Known rows, with every step that occurs:
rufidek, feki: [-0.828 -0.700 -0.949 -0.176 -1.380 -0.318  0.677  0.802  0.537  1.001
  0.538  0.683  1.091 -0.962 -0.915  1.006 -4.123 -0.502 -1.273 -0.559
 -0.532  0.501 -1.627 -0.871]
vobi, feki, kilozuv, dadofu, rufidek: [ 3.283  1.116  0.152 -1.937  0.867 -1.358  0.800  1.094 -5.383  4.102
 -1.242 -3.285 -1.757  1.190  2.551  0.191  2.217  1.172 -0.939 -2.945
 -0.110 -1.432  1.704  2.860]
feki, rufidek: [-0.821  0.722 -0.067  0.475 -0.269  0.539 -0.236 -0.568 -0.436 -2.260
 -0.255  0.021  1.382  1.998  0.233  0.138 -1.104  0.231 -1.192 -1.911
 -0.787  0.167  1.369  0.895]
rufidek, dadofu, kilozuv, vobi, feki: [-0.264  3.645  2.139  0.251 -0.343  3.259  2.248  0.465  2.516 -0.883
  1.676 -0.453 -3.323  0.919 -1.806  1.224  3.871  2.484 -0.574 -0.454
 -0.068 -0.048  1.912  0.692]
kilozuv, dadofu, vobi: [ 1.841 -2.401 -0.391 -2.043 -0.254 -0.859 -0.518  2.413 -0.471 -1.697
  0.225  0.330 -3.111  0.990  1.104  2.502 -0.019  0.619  0.677 -1.909
 -0.168  0.093 -1.936  0.201]
dadofu, vobi: [ 0.650 -0.527 -0.806 -0.184  1.483  0.464 -0.632  2.038  3.320 -2.394
  0.415  1.181 -2.209 -0.630  0.598  0.549 -0.369  0.334  0.987 -0.762
  0.014  1.345 -1.796 -0.508]
dadofu, vobi, feki: [ 0.824  1.659  1.177  0.289  3.703  1.226  0.136  1.349  2.955 -2.337
  1.274  0.400 -2.762  0.876  0.584 -0.081  1.009  0.929  0.998 -1.321
 -0.165  2.023 -0.201  0.621]
rufidek, dadofu, vobi: [ 1.206  1.653 -0.737  0.449  2.098  1.128  0.039  3.556  4.707 -4.137
  0.741  1.008 -3.298 -1.853  0.615  1.454 -0.603  2.021  2.042 -0.246
  0.413  1.627 -1.240 -0.693]
kilozuv, feki, vobi, dadofu, rufidek: [ 2.950 -1.830 -1.939 -0.047 -3.542 -0.495  0.619  0.696 -3.740  2.992
 -2.540 -0.639 -2.970 -1.372  1.286 -1.851  0.172 -1.613 -1.386  0.802
  1.386  0.090  1.791  3.731]
kilozuv, vobi, dadofu, rufidek, feki: [ 1.299 -1.569 -1.668 -2.115 -6.339  2.257  2.076 -0.784 -2.705  4.298
 -2.882 -0.018 -2.067 -0.018  1.395 -2.023 -3.762 -1.951 -2.817  0.478
 -1.918 -0.955  0.061 -0.792]
feki, kilozuv, vobi: [ 0.074 -0.993 -0.812  0.130 -0.424 -0.863  1.574  0.183  2.468  2.239
 -2.181 -0.745 -0.787  0.806 -1.945  0.340  1.890 -1.269 -1.247 -0.111
 -1.505  0.348  2.062 -0.168]
gisi, rufidek, dadofu, kilozuv, feki, vobi: [ 1.706 -0.247 -1.945  0.982 -0.142 -1.155  0.216  1.874  2.744  0.630
  1.143 -0.170 -4.720 -2.966 -4.405  5.048  1.432  1.665  1.316  1.587
  4.301 -0.227 -1.232  1.792]
gisi, rufidek, dadofu, vobi, feki: [ 2.308  3.020  0.531  0.019  4.833  1.019 -0.400  1.410  4.709 -2.092
  1.360 -0.055 -5.787 -0.435 -0.869  2.408 -0.021  2.913  4.025  0.279
  1.711  1.535 -1.875 -1.093]
feki, vobi, dadofu: [ 0.290 -4.274 -1.825 -0.600 -2.697 -0.465  0.591 -1.291  2.048  1.152
 -1.077  0.411 -0.758 -1.298 -0.027 -0.860  1.404 -1.934 -1.215 -0.242
  0.383  1.404  0.439  0.477]
gisi, rufidek, dadofu, kilozuv, vobi, feki: [ 0.847  2.794  1.408 -0.634  0.655  2.497  1.339 -0.988  2.634  0.651
  1.077 -0.962 -5.268  0.643 -3.057  2.916  3.073  2.549  1.152  0.775
  1.266 -0.941  0.082 -0.644]
gisi, rufidek, dadofu: [ 1.522  1.606 -0.782 -0.323  1.239 -0.070 -0.292  0.143  1.652  0.035
 -0.115 -0.365 -3.066 -1.462 -1.420  2.604 -1.037  2.013  2.835  1.915
  1.851 -0.555 -1.452 -1.856]
kilozuv, dadofu: [ 1.104 -1.916  0.355 -2.026 -1.829 -1.235  0.014  0.546 -3.557  0.925
 -0.240 -0.624 -0.575  1.537  0.408  1.834  0.502  0.511 -0.263 -1.183
  0.348 -1.055 -0.540  0.962]
gisi, rufidek, dadofu, vobi: [ 2.234  0.929 -1.469 -0.044  2.496  0.207 -0.894  1.921  4.809 -2.474
  0.180  0.487 -5.112 -1.934 -0.711  3.355 -1.389  2.201  3.847  1.192
  1.961  0.603 -3.069 -2.436]
rufidek, gisi: [ 0.563  1.173 -0.016 -0.407  0.772 -0.779  0.059 -0.146  0.204  0.215
  0.160 -2.005  2.539  0.705  0.567  0.469  0.045 -0.245  1.790  2.580
  1.716 -0.187  0.020 -1.743]
kilozuv, vobi: [-0.197 -0.233  0.663 -0.239 -1.700  0.703  1.375 -0.236  0.596  1.008
 -1.755  0.309 -0.878  1.343 -1.611 -0.243  0.416 -0.525 -0.808  1.058
 -1.087 -0.634  1.276  0.036]
kilozuv, feki: [ 1.076  0.774  0.459  0.997 -0.035 -0.586 -0.182  0.655 -2.476 -0.223
  0.169  0.202 -1.873  1.329 -1.683  0.569  0.138  0.291  0.104  0.970
  0.521  0.637  1.578  2.642]
vobi, feki: [ 0.458  2.227  1.750  0.338  2.380  0.926  0.225 -0.523 -0.427  0.243
  1.054 -0.674 -0.668  1.526 -0.156 -0.860  1.415  0.864  0.160 -0.963
  0.016  0.802  1.498  0.943]
kilozuv, feki, rufidek, dadofu, vobi: [ 1.516  2.988 -0.544  2.034  1.238  0.837  0.030  3.970  1.847 -6.242
  1.028  1.053 -3.852  1.500 -0.975  2.086 -1.828  2.595  1.129 -0.981
  0.256  2.745  1.616  2.852]

Rows:
[-0.622  1.038 -0.215  1.288 -1.822  0.791 -0.439  0.076 -2.331 -3.341
  1.878  0.009 -1.097  2.921 -1.809  2.237  0.878  0.792 -1.797 -2.608
  0.226  0.480  1.589  3.386] -> dadofu, kilozuv, feki, rufidek
[-0.688 -1.313 -2.446  0.290 -0.285 -1.582  0.895  0.976  2.140  2.217
 -0.085 -0.312  1.128 -1.443 -1.083  1.740 -2.858 -0.998 -1.655 -1.529
 -1.204  1.361 -0.973 -0.753] -> rufidek, feki, kilozuv
[ 0.774  0.890 -0.245  0.748  5.007 -0.328  0.005  1.398  4.616 -1.307
  0.897 -0.855 -2.663  0.333  0.161  0.360  2.139  0.193  0.726 -2.703
 -0.721  2.933  0.510  0.753] -> dadofu, vobi, feki, kilozuv
[ 0.074  2.114  2.523  0.070  0.316  1.458  1.962 -0.763  0.769  1.244
 -0.697 -0.322 -1.405  2.902 -1.487 -1.303  1.942  0.254 -0.826  0.445
 -0.754  0.243  2.763  1.209] -> kilozuv, vobi, feki
[ 0.056 -2.414 -2.911 -0.867 -1.075 -1.969  1.364 -0.982  3.200  4.460
 -2.214 -0.516 -1.621 -0.261 -4.104  3.416 -2.975 -1.575 -1.099  0.874
 -0.665 -0.460 -1.525 -2.471] -> gisi, rufidek, feki, kilozuv, vobi
[-0.207  4.088  2.510  0.050  0.738  1.093  1.926 -1.536  0.134 -0.882
 -0.707 -2.515  2.767  5.428 -0.741 -0.536  1.023  0.388 -0.204  0.868
  0.202  0.199  3.993  0.430] -> kilozuv, vobi, feki, rufidek, gisi
[-0.287 -2.679 -0.994 -1.245 -3.666  2.282 -0.488 -2.397 -0.459 -1.092
  1.715 -0.024 -2.492  0.083  1.178  0.611  3.062 -0.936 -0.940 -2.029
 -0.711  0.623 -0.909 -0.836] -> vobi, dadofu, kilozuv
[ 0.106 -0.945 -0.909  0.286 -4.440  1.770 -0.775 -2.398 -3.163 -3.562
  1.726 -0.299 -2.754  3.629 -0.657  0.891  1.879 -0.562 -1.898 -2.851
 -0.944  1.552  1.907  3.208] -> vobi, dadofu, kilozuv, feki, rufidek
[ 2.025 -1.747 -2.083 -1.058 -4.091  1.107  1.469 -1.488 -1.712  3.828
 -4.217 -1.975 -3.071  0.242  1.893 -2.514  1.724 -2.290 -1.986 -0.158
 -2.130 -0.481  2.377 -0.030] -> feki, kilozuv, vobi, dadofu, rufidek
[ 2.704 -0.374 -2.095 -2.061 -3.116  0.345  1.491 -1.568 -1.669  4.333
 -4.182 -4.037 -0.589  0.846  2.518 -2.116  1.659 -2.606 -0.265  2.235
 -0.448 -0.876  2.159 -1.474] -> feki, kilozuv, vobi, dadofu, rufidek, gisi
[-0.196  4.913  2.473  0.994  0.430  2.424  2.494  0.398  1.368 -2.453
 -0.413 -0.573 -0.910  3.598 -1.219 -0.073  0.792  2.616 -0.800 -0.876
 -1.017  0.799  4.500  1.963] -> kilozuv, vobi, feki, rufidek, dadofu
[ 0.561 -5.671 -3.668 -1.424 -3.476 -1.768  0.514 -2.069  2.905  3.839
 -0.996  0.577 -1.608 -2.206 -2.117  2.082 -3.694 -2.345 -0.605  0.705
  1.368  0.911 -3.214 -2.113] -> gisi, rufidek, feki, vobi, dadofu
[ 0.752 -2.018 -0.444 -0.111 -3.954  1.389 -0.474 -1.575 -3.039 -1.169
  1.920 -0.251 -4.387  1.776 -0.793  0.972  2.991 -0.686 -0.806 -0.846
 -0.198  1.459  0.760  1.930] -> vobi, dadofu, kilozuv, feki
[ 0.634 -0.980 -3.106 -0.547 -2.099 -1.281  1.606  2.997  0.677  4.547
 -2.217  0.325  1.710 -4.617  0.635  0.051 -4.687 -0.975 -2.735 -0.165
  1.423 -1.353 -1.540  0.745] -> dadofu, rufidek, feki, vobi
[ 1.508  2.980 -0.025  1.224  5.163  0.538  0.641  3.278  5.974 -2.719
  1.195 -0.768 -3.703 -1.057  0.196  1.388  1.946  2.370  1.870 -2.056
 -0.170  3.399  0.770  0.586] -> rufidek, dadofu, vobi, feki, kilozuv
[ 1.974 -0.830 -0.686 -1.854 -5.229  2.498  1.308 -1.671 -3.354  2.785
 -3.447 -0.802 -3.052  0.805  2.143 -3.258  0.323 -1.749 -1.739  0.844
 -1.330 -1.456  1.714 -0.130] -> kilozuv, vobi, dadofu, rufidek
[ 0.077  2.262 -0.180  0.530 -0.867  0.067 -0.432 -0.145 -2.626 -3.063
  1.949 -2.230  1.381  3.586 -1.099  2.653  1.308  0.615 -0.026  0.258
  1.671 -0.024  1.538  1.984] -> dadofu, kilozuv, feki, rufidek, gisi
[ 0.642  0.582 -1.279  1.838 -0.954 -0.452  1.142  3.310  2.523 -1.067
  1.689  0.411 -2.607 -2.836 -2.843  3.010  2.304  1.821 -0.201  0.445
  2.834  0.797  0.645  3.473] -> rufidek, dadofu, kilozuv, feki, vobi
[-0.114  4.321  1.872  0.360  2.551  0.411  0.332 -1.287 -0.676 -2.087
  0.918 -2.913  3.449  4.121  0.630 -0.337  0.488  0.941  0.948 -0.164
  1.229  0.641  2.719  0.649] -> vobi, feki, rufidek, gisi
[-0.305  2.909 -0.308  1.093 -0.270  1.080  0.483  1.160  1.014 -3.621
  0.226 -0.010  0.471  0.615  0.373  1.004 -1.558  2.429  0.096 -1.153
 -0.114  0.566  1.738  0.775] -> feki, rufidek, dadofu
[ 0.496 -0.140 -0.679 -0.133 -3.861  1.132 -0.640 -2.445 -3.302 -3.331
  1.892 -2.174 -0.439  4.654  0.134  1.434  2.026 -0.609 -0.308 -0.376
  0.656  1.396  2.066  1.235] -> vobi, dadofu, kilozuv, feki, rufidek, gisi
[ 2.837  0.482 -1.183 -1.972 -2.834  1.090 -0.125 -1.494 -3.876  1.994
 -2.025 -3.135  0.243  0.204  4.458 -2.297 -0.068 -1.237  1.027  2.391
  1.204 -0.976  0.184 -1.561] -> vobi, dadofu, rufidek, gisi
[ 3.647  0.125 -1.644 -2.883 -0.438 -2.853  0.344  1.518 -4.835  3.935
 -2.555 -4.660  1.257  0.107  3.312  1.565  0.710  0.061  0.766  0.513
  1.641 -2.454  0.365 -0.158] -> feki, kilozuv, dadofu, rufidek, gisi
[ 1.094 -3.784 -2.815 -1.924 -0.807 -2.748  0.599  3.350  2.006  0.414
  0.169  0.074 -1.866 -0.554 -0.017  4.420 -2.882 -0.666 -1.010 -3.548
 -1.138  1.593 -2.882 -0.660] -> rufidek, feki, kilozuv, dadofu, vobi
[ 2.215  2.916 -0.631 -1.352 -0.026 -0.030  0.237  0.870 -2.965  2.229
 -1.782 -2.932  2.208 -0.688  3.280 -1.177 -0.783  0.027  1.293  2.842
  2.220 -2.368  0.058 -1.022] -> dadofu, rufidek, gisi
[ 1.273 -1.388 -2.212 -1.648 -5.012  1.472  0.615 -0.619 -3.850  2.718
 -1.258 -0.359 -1.116 -1.317  2.802 -1.599 -4.372 -1.346 -1.840 -0.778
 -1.149 -0.218 -1.229 -0.608] -> vobi, dadofu, rufidek, feki
[ 2.436  0.285 -0.562 -2.430 -4.387  1.789  1.323 -1.868 -3.352  2.958
 -3.758 -2.945 -0.471  1.719  2.839 -2.797  0.457 -1.716 -0.019  3.563
  0.458 -1.732  1.614 -1.752] -> kilozuv, vobi, dadofu, rufidek, gisi
[ 0.144 -1.416 -1.885 -0.984 -0.686 -1.109 -0.359 -0.823  0.710  2.374
  0.004  0.156 -0.880 -0.955 -2.291  2.791 -4.817 -0.443  0.463  0.983
  1.000 -0.440 -3.568 -2.522] -> gisi, rufidek, feki
[ 3.432  1.067 -0.494 -3.419 -1.733 -1.498  0.322  1.570 -6.755  2.896
 -1.829 -3.494  1.051  0.823  3.644  0.758 -0.318  0.724  0.890  1.530
  2.439 -3.302 -0.242 -0.132] -> kilozuv, dadofu, rufidek, gisi
[ 2.285 -0.716 -1.493 -1.600 -3.439  1.857 -0.257 -1.192 -4.195  1.968
 -1.974 -0.996 -2.178 -0.447  3.813 -2.614 -0.176 -0.906 -0.665 -0.311
 -0.770 -0.677  0.360  0.270] -> vobi, dadofu, rufidek
[ 0.526 -4.775 -3.018 -1.815 -3.798 -0.941  1.022 -3.040  2.204  4.455
 -2.246 -0.774 -3.486  0.742 -3.024  2.268 -2.213 -2.785 -1.169  0.483
 -1.664  1.042 -1.175 -3.279] -> gisi, rufidek, feki, kilozuv, vobi, dadofu
[ 2.096 -4.328 -3.678 -2.804  0.303 -3.606 -0.475  1.920  2.252  1.875
 -0.527 -0.293 -3.741 -0.466 -1.510  6.216 -3.682 -0.370  0.783 -2.303
  0.320  0.704 -4.812 -1.948] -> gisi, rufidek, feki, kilozuv, dadofu, vobi
[ 3.708  2.300  0.304 -2.616  1.436 -2.189  0.777  0.964 -5.265  4.360
 -1.217 -5.423  0.714  1.774  3.284  0.611  2.298  0.712  0.870 -0.506
  1.713 -1.609  1.660  1.192] -> vobi, feki, kilozuv, dadofu, rufidek, gisi
[-0.096 -3.214 -2.806 -0.558 -0.925 -2.781  0.515  0.529  3.859  4.042
 -0.801  0.704  0.318 -3.176 -3.204  3.506 -4.576 -1.250 -0.544  1.085
  2.219 -0.591 -3.446 -1.470] -> gisi, rufidek, feki, vobi
[ 0.997 -1.122 -0.617  1.462 -0.015 -2.155  0.875  1.986  0.628  1.165
 -0.581  0.425 -0.796 -0.882 -2.670  0.898  0.463 -0.597 -0.659  1.177
  1.773  0.907  1.629  3.634] -> kilozuv, feki, vobi
[ 0.874  2.495  0.117  1.266 -0.897  1.121  0.491  2.284 -0.529 -2.285
  2.536 -0.041 -3.980 -0.572 -1.799  2.761  1.876  2.445  0.486  0.236
  1.113  0.591  0.542  2.506] -> rufidek, dadofu, kilozuv, feki
[ 0.297 -2.441  0.029 -1.223 -4.246  1.857  1.163 -2.446 -0.241  1.020
 -1.796 -0.107 -2.561  2.278 -0.370 -1.593  1.453 -1.834 -1.082  0.709
 -1.940  0.732  1.791 -0.814] -> kilozuv, vobi, dadofu
[ 0.188  1.582  0.491  1.514 -0.699 -0.475 -0.157  0.449 -2.655 -2.516
 -0.041 -0.043 -0.533  3.471 -1.453  0.498 -1.231  0.655 -1.168 -0.879
 -0.275  0.989  2.904  3.559] -> kilozuv, feki, rufidek
[ 0.728  2.784  0.394  0.821  0.117 -1.033 -0.049 -0.014 -3.027 -2.450
  0.139 -2.183  2.169  3.852 -0.614  1.080 -0.971  0.175  0.839  1.734
  1.717  0.603  3.141  2.030] -> kilozuv, feki, rufidek, gisi
